Each row was made from one walk, in order. Every step used is in the known rows, and no mark comes twice. Write each row's walk.
Known rows:
vugo/gesaku/nopod: -.27 -.03 -.11 -.11  .16  .03  .09 -.08 -.39 -.01  .00  .20 -.07  .08 -.11  .10  .00 -.03  .09  .18 -.13  .05  .00 -.02  .26  .08 -.07  .17 -.10 -.37 -.31 -.13  .01  .14  .04 -.39 -.07  .01 -.06 -.10  .15
dulud/gesaku/nopod: -.27 -.01 -.01  .04 -.16  .01  .04 -.13 -.17 -.23  .10  .14 -.05  .15  .05  .04  .09 -.08  .13  .12 -.17 -.04  .10  .05  .11  .04  .21  .16 -.10 -.25 -.27 -.22 -.04  .32 -.10 -.36 -.01 -.09 -.13  .00  .08
pivamu/nopod/gesaku: -.30 -.15 -.37 -.19  .02  .02 -.05 -.13 -.16 -.11  .13  .34  .04 -.07 -.07  .04  .03  .04  .15  .04 -.08  .09 -.05 -.03  .33  .02 -.07  .12 -.12 -.53 -.22 -.06  .13  .15  .00 -.09 -.06 -.03 -.37 -.02 -.02
dulud/gesaku:  .04 -.03  .11  .13 -.31  .04 -.01 -.21 -.04 -.25  .13  .03 -.03  .13  .10  .08  .12 -.03  .14  .09  .01 -.02  .09  .10 -.04  .09  .27  .11 -.09 -.01 -.24 -.19 -.06  .23 -.11 -.24  .02 -.02 -.20  .05  .07
vugo/pivamu/mafup/butareg: -.16  .01 -.14 -.24  .25  .11  .08  .03 -.23  .14 -.22  .07  .09 -.04 -.13 -.10 -.11 -.21 -.02 -.24 -.19  .02 -.07 -.08  .00  .10 -.34  .00  .15 -.07  .29 -.11  .04  .08  .16 -.23 -.11  .03 -.18 -.10  .07
mafup/gezon/vapos/butareg/dulud:  .49 -.02  .25 -.02 -.37  .17 -.24 -.08  .11  .41 -.09 -.29 -.13  .05  .10  .11 -.13 -.24 -.29 -.17  .26 -.03 -.16 -.05 -.15 -.09 -.14 -.03  .05  .83  .08  .47 -.04 -.53  .23  .51  .13  .08  .33 -.04 -.09
vapos/butareg/dulud/gesaku:  .24 -.07  .17 -.04 -.35  .08 -.17 -.05  .23 -.07  .11 -.08 -.14  .00  .11  .07  .05  .43 -.08  .14  .20 -.09 -.03 -.08 -.08  .00  .32  .02 -.08  .18 -.23  .22 -.10 -.53 -.17  .22  .01  .01  .23  .13  .18
gezon/vapos/butareg/dulud/gesaku:  .36 -.02  .22  .05 -.36  .09 -.22 -.05  .22  .11  .07 -.17 -.16  .03  .13  .12  .01  .08 -.28 -.15  .27 -.13 -.13 -.18 -.08 -.03  .17  .02 -.03  .48 -.22  .29 -.10 -.54  .07  .42  .11  .06  .32  .15  .15
butareg/dulud/gesaku/mafup/pivamu/nopod: -.36  .01 -.07  .05  .13 -.09  .01  .01  .22 -.05  .08  .13  .05  .01  .08 -.03  .12  .07  .19  .06 -.08  .08  .19  .09 -.03 -.13  .16 -.02  .04 -.19  .10 -.25  .02  .11 -.26 -.19 -.03 -.09 -.04  .00 -.08
pano/nopod:  .04 -.08 -.07 -.05 -.29  .12 -.27 -.24 -.32 -.18  .18  .10  .06  .08 -.01  .06  .00  .05  .14  .04 -.13  .05  .04 -.02  .24  .09 -.09  .12 -.13  .03 -.21 -.06  .18  .31  .01 -.10 -.05 -.02 -.38 -.05  .10
pano/nopod/gesaku/dulud/butareg/vapos:  .13  .04 -.18 -.07 -.08 -.27  .11  .11 -.24 -.13  .17  .21 -.03 -.06 -.10 -.13 -.03  .28 -.08  .25 -.09 -.03 -.14 -.16  .36  .08 -.11  .10 -.16 -.04 -.15  .18  .25  .33  .31  .24 -.02  .02 -.20  .05  .16
vugo/pivamu/mafup/gezon/vapos/butareg/dulud/gesaku:  .01  .08  .03  .04  .24  .06 -.02  .18  .10  .28 -.25 -.06 -.02  .03 -.12 -.06 -.12 -.29 -.27 -.35  .03  .04 -.16 -.03 -.12 -.01 -.03 -.15  .26  .44  .44  .19 -.11 -.27  .07  .12 -.01  .01  .23 -.04 -.08
dulud/butareg/vapos:  .15  .03  .12  .20 -.28 -.05  .02 -.19 -.22  .01  .15 -.02 -.10  .08  .15 -.04  .04 -.05 -.22  .17 -.02 -.03 -.20 -.16 -.04  .17 -.16  .13 -.07  .37 -.20  .15  .06  .08  .56  .38  .11  .03  .36 -.05  .23
pivamu/mafup/gesaku/nopod: -.24  .00 -.18 -.11  .31  .03  .11  .17 -.14 -.07 -.14 -.06  .04 -.01 -.06 -.09 -.04 -.09  .12 -.06 -.06  .01  .04  .06  .06  .04 -.16 -.08  .16 -.53  .17 -.22 -.08  .22 -.02 -.32 -.09 -.05 -.01 -.11 -.14
mafup/pivamu/vugo/gesaku: -.36  .02  .09  .37  .25  .18 -.02 -.11 -.21 -.07  .08  .03  .03 -.17 -.12  .19 -.03 -.16  .16  .20 -.11  .19  .16  .14  .10  .05  .00 -.13 -.07 -.52 -.22 -.41  .10  .44 -.06 -.25  .01 -.01 -.05 -.09 -.07
pano/nopod/gesaku: -.05 -.10 -.26 -.13 -.03  .06 -.15 -.07 -.28 -.27  .22  .22  .09 -.04 -.09  .02  .03  .26  .16  .04 -.15  .03  .03 -.02  .39  .10 -.01  .08 -.12 -.22 -.15  .00  .31  .30 -.03 -.06 -.07 -.02 -.57  .00  .01
gezon/vapos:  .24 -.05  .13  .09 -.34  .13 -.16 -.27 -.20  .11  .06 -.10 -.05  .12  .11  .13 -.01 -.38 -.12 -.23  .05 -.01 -.11 -.02 -.01  .06 -.16  .14 -.07  .36 -.22  .02  .05 -.01  .23  .15  .13  .07 -.01  .02  .07
vapos/butareg/dulud/gesaku/mafup/gezon:  .28  .02  .16 -.06 -.09 -.01 -.06  .08  .27  .10 -.05 -.15 -.02  .05  .06 -.01  .01  .20 -.09  .03  .16 -.09 -.01  .01 -.24 -.04  .18 -.08  .08  .47  .20  .30 -.11 -.43 -.10  .17  .02 -.02  .23 -.02 -.05
gezon/vapos/butareg:  .35 -.07  .16 -.04 -.37  .16 -.24 -.15 -.07  .14  .08 -.19 -.08  .07  .07  .16 -.08 -.16 -.34 -.19  .11 -.12 -.25 -.21 -.03  .08 -.15  .09 -.06  .44 -.22  .21  .02 -.28  .27  .43  .12  .08  .27  .01  .16
gesaku/dulud:  .28 -.02  .08 -.05 -.44 -.11  .12 -.15 -.15  .03 -.01 -.04 -.09  .05  .02 -.06 -.04 -.06  .12  .17  .03 -.02 -.02  .06  .01 -.03 -.11  .22 -.22 -.03 -.25 -.07  .01  .06 -.07 -.15 -.02  .09 -.17  .09  .17
suno/dulud/gesaku/mafup:  .07  .01  .08  .19 -.09 -.19  .31 -.12  .06 -.47 -.01  .02  .11  .20  .11 -.04  .16  .06  .24  .13 -.09 -.15  .13  .21 -.17 -.07  .24  .11 -.10  .03 -.05 -.02 -.23  .34 -.24 -.17 -.04  .09 -.10  .10  .02
vugo/pivamu/nopod: -.53 -.10 -.22 -.08  .03  .13 -.13 -.29 -.30  .00  .00  .40  .03  .05 -.12 -.03 -.10 -.23  .09  .02 -.31  .15 -.08 -.05  .28  .06 -.21  .17 -.10 -.37 -.22 -.22  .08  .21  .03 -.23 -.08  .01 -.16 -.08  .13
pivamu/vugo/gesaku/dulud:  .06  .02  .10  .20  .05 -.04  .18 -.07 -.23 -.02 -.07  .09 -.07 -.11 -.24  .09 -.02 -.10  .13  .24  .12  .09  .10  .14  .11  .03 -.01  .01 -.20 -.53 -.47 -.11 -.14  .11 -.06 -.30 -.04  .05 -.16  .09  .13
suno/dulud:  .19 -.09  .11  .15 -.38  .00  .13 -.28 -.08 -.35  .01 -.02  .01  .09  .15  .03  .05  .05  .22  .18 -.01 -.09  .05  .13 -.02 -.09  .02  .18 -.21  .06 -.27  .11 -.14  .12 -.11  .03 -.02  .17 -.06  .11  .08
pivamu/nopod/gesaku/dulud/butareg: -.14 -.06 -.31 -.17  .00 -.30  .18  .03 -.09 -.07  .01  .33 -.04 -.09 -.13 -.10 -.04  .11  .02  .13 -.06 -.01 -.10 -.10  .32 -.06 -.18  .17 -.18 -.48 -.24  .06  .01  .21  .07  .07 -.09  .02 -.17  .12  .09
vapos/butareg/dulud:  .32 -.11  .13 -.11 -.38  .15 -.25 -.11  .09  .06  .09 -.13 -.12 -.03  .10  .04 -.02  .40 -.09  .09  .19 -.07 -.09 -.13 -.04  .00  .01  .07 -.10  .24 -.24  .29 -.02 -.67 -.05  .34  .01  .05  .29  .07  .20
vapos/butareg/dulud/gesaku/mafup/pivamu: -.01  .02  .13  .02  .00  .00 -.09  .11  .29 -.05  .07 -.13  .02 -.03  .10  .01  .02  .37 -.03  .09 -.01 -.07  .03 -.07 -.17 -.05  .20 -.09  .03  .12  .13 -.05  .03 -.22 -.22  .15  .00 -.03  .28  .03  .02
pano/nopod/gesaku/mafup/pivamu: -.29 -.03 -.29 -.07  .34 -.02 -.05  .08 -.24 -.22  .19  .17  .26 -.06 -.11 -.03 -.01  .18  .20 -.02 -.34  .08  .09  .01  .28  .06 -.12 -.04  .01 -.26  .25 -.25  .44  .64 -.06 -.14 -.08 -.08 -.50 -.12 -.16

Which walk is each row?
 .19  .08  .19  .20  .35  .06 -.06  .13  .02  .30 -.17 -.13  .03 -.08 -.21  .15 -.10 -.20 -.23 -.16  .26  .05 -.02  .04 -.13 -.01 -.08 -.22  .09  .21  .02  .33 -.16 -.39  .18  .21  .07  .02  .26 -.07 -.10 | pivamu/vugo/gesaku/mafup/gezon/vapos/butareg/dulud
 .00 -.04  .09 -.08 -.24  .04 -.14  .02  .12 -.05  .08 -.02 -.15  .01  .07  .03  .02  .42 -.08  .17  .06 -.12 -.02 -.12  .04 -.02  .27  .08 -.08 -.01 -.26  .20 -.09 -.46 -.14  .10 -.01 -.02  .28  .08  .17 | vapos/butareg/dulud/gesaku/nopod
-.15 -.01  .04  .06 -.20 -.01 -.05 -.07  .06 -.09  .06  .10 -.12  .09  .12 -.01  .11  .17  .16  .14  .00  .01  .19  .09  .08 -.06  .27  .13 -.09 -.11 -.27  .00 -.06 -.17 -.19 -.22 -.02 -.07 -.02  .09  .10 | butareg/dulud/gesaku/nopod
 .35  .07  .09  .03  .01  .02 -.03  .24  .23  .28 -.19 -.29 -.05  .06  .00  .01 -.01 -.26 -.26 -.36  .25  .00 -.13  .02 -.23 -.05  .00 -.17  .27  .60  .41  .31 -.17 -.37  .10  .26  .04  .01  .23 -.03 -.17 | pivamu/mafup/gezon/vapos/butareg/dulud/gesaku
 .07  .03  .09  .08 -.08 -.10  .02 -.06  .16 -.11  .02 -.01  .02  .13  .11 -.04  .16  .19  .15 -.03  .07 -.01  .18  .13 -.17 -.03  .23  .06  .01  .13  .01  .00 -.09 -.19 -.21 -.16 -.02 -.04 -.08  .07  .06 | butareg/dulud/gesaku/mafup
-.12  .06  .09  .14  .05 -.05  .02  .00  .20 -.08  .06 -.05  .05  .03  .13 -.03  .12  .14  .20  .03 -.05  .05  .23  .13 -.17 -.07  .21 -.04  .03  .06  .15 -.21  .05  .06 -.27 -.16  .00 -.06 -.02  .02 -.04 | butareg/dulud/gesaku/mafup/pivamu
 .30  .01 -.04 -.15  .20 -.03 -.01  .19  .14  .30 -.08 -.12  .07 -.04 -.02 -.02 -.06  .03 -.21 -.26  .13 -.03 -.12 -.04 -.10 -.03 -.13 -.10  .12  .48  .38  .42  .11 -.42  .16  .38  .06  .03  .05 -.05 -.21 | nopod/gesaku/mafup/gezon/vapos/butareg/dulud
-.14  .02  .04  .24  .39  .03  .10 -.07 -.29 -.08 -.04  .10  .13 -.03 -.24  .11  .03 -.16  .12  .01  .01  .09  .12  .14 -.01  .15 -.08 -.06 -.04 -.41 -.23 -.14 -.09  .19  .04 -.32 -.03 -.03 -.16 -.08  .05 | pivamu/vugo/gesaku/mafup
-.37  .03 -.24  .00  .15 -.21  .21  .11 -.07  .04  .14  .22 -.05 -.21 -.04 -.10 -.06  .00 -.06  .35 -.22  .12 -.16 -.14  .29 -.08 -.17  .01 -.09 -.39 -.02 -.20  .25  .47  .27  .21  .01 -.01  .09 -.04  .00 | mafup/pivamu/nopod/gesaku/dulud/butareg/vapos
-.09  .03  .19  .26  .12  .05 -.12  .10  .27 -.08  .10 -.12  .06 -.13  .00  .04  .03  .29  .00  .10  .06 -.04  .12  .00 -.16 -.03  .24 -.20  .01 -.11  .01 -.04 -.04 -.20 -.20  .13  .04 -.08  .26  .03 -.02 | vapos/butareg/dulud/gesaku/mafup/pivamu/vugo
-.22  .08  .16  .38  .16 -.01 -.01  .00  .20 -.12  .05 -.03  .10 -.05  .03 -.01  .13  .07  .21  .05 -.02  .11  .33  .20 -.18 -.07  .25 -.15  .02 -.20  .01 -.24 -.04  .09 -.28 -.20  .03 -.09 -.04  .04 -.08 | butareg/dulud/gesaku/mafup/pivamu/vugo
 .13 -.02  .13  .11 -.33  .02 -.07 -.18  .17 -.12  .09 -.01 -.11  .07  .16  .04  .14  .21  .15  .09  .13  .01  .17  .11 -.07 -.04  .32  .08 -.07  .09 -.26  .03 -.08 -.25 -.21 -.09  .01 -.02 -.07  .14  .11 | butareg/dulud/gesaku
 .26  .10  .18  .13 -.06 -.07  .00  .00  .20  .20 -.09 -.14 -.01  .16  .11  .01  .08 -.26 -.05 -.21  .16  .02  .10  .15 -.25 -.11  .12 -.02  .12  .61  .23  .20 -.11 -.21 -.02  .02  .09 -.01  .03  .01 -.15 | butareg/dulud/gesaku/mafup/gezon/vapos
-.13  .00  .00 -.03  .07 -.02 -.17  .11  .26  .17  .08 -.06  .00 -.02  .03  .08 -.02 -.04 -.24 -.18  .02 -.04 -.11 -.20 -.03 -.12  .03 -.07  .08  .18  .09  .01 -.01 -.18  .03  .34  .08 -.01  .35  .03 -.02 | gezon/vapos/butareg/dulud/gesaku/mafup/pivamu/nopod
 .44  .03  .27  .05 -.33  .10 -.18  .00  .24  .29 -.06 -.27 -.15  .06  .12  .11 -.06 -.21 -.29 -.10  .30 -.05 -.11 -.01 -.18 -.09  .12 -.06  .05  .79  .08  .40 -.12 -.42  .11  .39  .14  .04  .28  .02 -.13 | mafup/gezon/vapos/butareg/dulud/gesaku
 .29  .11  .14 -.01 -.18 -.19  .24  .06  .07 -.01 -.04 -.10 -.18 -.07  .10 -.16 -.09  .09 -.11  .41  .16 -.07 -.11 -.07  .00 -.01 -.06  .01 -.12 -.05 -.18  .03 -.08  .12  .26  .21  .06  .07  .33  .08  .06 | mafup/gesaku/dulud/butareg/vapos
-.02 -.07 -.26 -.30  .26 -.05 -.08  .17  .12  .30 -.05  .11  .06 -.08 -.11  .01 -.07 -.05 -.21 -.23  .09  .03 -.17 -.11  .10 -.10 -.19 -.06  .11  .13  .25  .38  .05 -.35  .16  .35  .01 -.02  .02 -.07 -.18 | pivamu/nopod/gesaku/mafup/gezon/vapos/butareg/dulud
-.39  .00 -.27 -.02  .11 -.23  .17  .09 -.02 -.04  .08  .22  .01 -.17 -.07 -.08 -.09  .01  .07  .20 -.23  .06 -.04 -.06  .30 -.13 -.17  .03 -.11 -.52 -.02 -.26  .19  .54  .01  .08 -.07  .01 -.08  .05 -.05 | mafup/pivamu/nopod/gesaku/dulud/butareg
-.54 -.12 -.32 -.05  .16  .09 -.06 -.06 -.09 -.07  .19  .24  .07 -.18 -.03  .05 -.01 -.03  .18  .13 -.26  .17  .02  .00  .30 -.04 -.10 -.02 -.06 -.59 -.02 -.38  .29  .46 -.07 -.11 -.04 -.04 -.25 -.09 -.15 | mafup/pivamu/nopod/gesaku
 .22  .12 -.03 -.02  .15 -.26  .35  .28  .03  .02 -.17 -.17 -.09 -.07 -.01 -.24 -.05 -.01 -.12  .13  .15 -.02 -.15 -.04 -.08  .05 -.18 -.11  .12 -.14  .19 -.02 -.13  .15  .27  .11 -.02  .06  .29  .01  .01 | pivamu/mafup/gesaku/dulud/butareg/vapos
 .22 -.03  .12 -.10 -.13 -.02 -.07  .05  .23 -.05  .05 -.09 -.04  .04  .07  .01  .07  .40 -.07  .04  .14 -.14  .00 -.06 -.18  .02  .21  .01  .02  .22 -.02  .19 -.08 -.46 -.16  .15 -.02 -.02  .23  .07  .15 | vapos/butareg/dulud/gesaku/mafup
-.25 -.03 -.19 -.01  .36 -.04  .13  .08 -.13 -.10  .09  .07  .21 -.09 -.03 -.02  .03  .04  .19 -.03 -.27  .08  .07  .08  .03  .05 -.13 -.04  .03 -.28  .28 -.31  .34  .44 -.08 -.14 -.03 -.04 -.30 -.11 -.17 | nopod/gesaku/mafup/pivamu
-.16  .08 -.10 -.18  .26  .03  .10  .12  .07  .07 -.25  .07  .03 -.05 -.08 -.12  .00 -.02  .00 -.19 -.06  .01  .05 -.04 -.04  .02 -.02 -.05  .17 -.05  .29 -.03 -.09 -.15 -.05 -.24 -.11 -.01 -.12  .03  .08 | vugo/pivamu/mafup/butareg/dulud/gesaku
 .11  .06  .05 -.23  .00 -.06  .13  .00  .04 -.06 -.04 -.04  .09  .10  .05  .02  .10 -.07  .05 -.02 -.01 -.17  .08  .02 -.19  .05  .09  .03  .04  .14  .13 -.10 -.08  .21  .01 -.27  .02 -.05 -.24 -.01 -.01 | dulud/gesaku/mafup/butareg
-.04  .05 -.12 -.27  .15 -.07  .11  .27  .09  .12 -.20 -.06 -.02 -.05 -.01 -.09  .08  .04  .04 -.15  .06 -.08  .10 -.04 -.05 -.05 -.02 -.03  .19 -.14  .23  .09 -.18 -.19  .01 -.23 -.07 -.06 -.09  .01  .01 | pivamu/mafup/butareg/dulud/gesaku/nopod
 .26  .01  .13 -.25 -.32  .07 -.05 -.05  .24  .05 -.03 -.11 -.12 -.04  .16  .03  .08  .21  .04  .10  .23 -.12  .13 -.04 -.10 -.09  .19  .03 -.03  .21 -.11  .17 -.14 -.32 -.05 -.03  .02 -.01 -.10  .15  .06 | mafup/butareg/dulud/gesaku
-.28  .00  .15  .43 -.02  .24 -.15 -.20 -.15 -.09  .14 -.08  .08 -.15  .00  .10 -.03 -.23  .19  .14 -.15  .17  .19  .15  .00  .02 -.05 -.12 -.10 -.37 -.18 -.42  .12  .43 -.05 -.13  .07 -.06 -.07 -.08 -.10 | mafup/pivamu/vugo
 .25  .07  .16  .00 -.01 -.04  .02  .05  .09  .12 -.06 -.18  .05  .18  .01  .07 -.02 -.33 -.23 -.19  .06 -.12 -.11  .02 -.25  .04  .08 -.06  .13  .60  .27  .12 -.10  .07  .12  .11  .10 -.02  .11 -.09 -.16 | dulud/gesaku/mafup/gezon/vapos/butareg
-.03 -.06 -.18 -.11  .23 -.07  .13 -.01 -.17 -.12  .06  .12  .17  .02 -.05 -.05  .06  .09  .14 -.12 -.13  .02  .03  .06  .03  .11 -.10  .05 -.01 -.19  .12 -.05  .20  .16  .02 -.14 -.04 -.03 -.36 -.06 -.05 | nopod/gesaku/mafup
 .24  .01  .08 -.14 -.24 -.04  .15 -.03  .08 -.05 -.07 -.10 -.11 -.07  .05 -.08 -.11  .08  .16  .31  .15 -.04  .06  .11  .02 -.09  .00  .01 -.16 -.30 -.19 -.18 -.06  .12 -.17 -.16 -.01  .08 -.06  .10 -.03 | mafup/gesaku/dulud
 .05  .00 -.10 -.05  .16  .09  .06  .11 -.02 -.10 -.11 -.16  .04 -.04 -.02 -.07 -.02 -.03  .13 -.09  .09  .03  .04  .10 -.06  .07 -.11 -.14  .16 -.30  .19 -.21 -.08  .13 -.06 -.18 -.06  .01 -.07 -.06 -.16 | pivamu/mafup/gesaku
-.24  .06  .04  .17  .12 -.04  .12 -.03  .01 -.20  .10  .00  .15  .10  .06  .00  .07 -.12  .18  .04 -.23  .01  .14  .13 -.14  .03  .14 -.02  .04 -.06  .20 -.47  .12  .58 -.19 -.33  .01 -.08 -.16 -.09 -.11 | dulud/gesaku/mafup/pivamu
-.30  .02 -.15 -.04  .38  .12  .08  .03 -.14 -.07 -.18  .08  .06 -.03 -.12 -.13 -.12 -.11  .10 -.12 -.15  .13  .00  .05  .04  .10 -.16 -.12  .16 -.40  .21 -.30  .00  .21 -.07 -.31 -.11  .01 -.06 -.09 -.07 | vugo/pivamu/mafup/gesaku
-.33 -.02 -.28 -.24  .46  .00 -.07  .13  .02  .34 -.16  .28  .07 -.07 -.21 -.07 -.18 -.14 -.24 -.26 -.13  .09 -.20 -.14  .19 -.06 -.24 -.05  .10  .07  .31  .29  .11 -.28  .15  .24 -.03  .00  .08 -.09 -.11 | vugo/pivamu/nopod/gesaku/mafup/gezon/vapos/butareg/dulud
 .33  .02  .18  .00 -.13  .00 -.13  .05  .20  .13  .03 -.19 -.05  .10  .09  .06  .03  .04 -.28 -.24  .19 -.14 -.11 -.16 -.18 -.02  .09  .00  .04  .50 -.01  .26 -.11 -.46  .06  .37  .10  .01  .30  .09  .11 | gezon/vapos/butareg/dulud/gesaku/mafup
 .36  .01  .04 -.06  .01  .10 -.05  .13 -.06  .35 -.18 -.32  .03  .07 -.05  .02 -.10 -.48 -.28 -.41  .14 -.01 -.26 -.04 -.18  .05 -.32 -.12  .25  .55  .42  .23 -.09 -.15  .29  .29  .04  .06  .16 -.16 -.15 | pivamu/mafup/gezon/vapos/butareg
-.54  .04 -.21 -.10  .50  .09  .09  .10 -.24 -.05 -.22  .15  .06  .00 -.16 -.17 -.15 -.16  .09 -.09 -.28  .09  .01  .01  .17  .08 -.21 -.05  .15 -.58  .20 -.31  .01  .28 -.03 -.42 -.13 -.04 -.01 -.11 -.08 | vugo/pivamu/mafup/gesaku/nopod
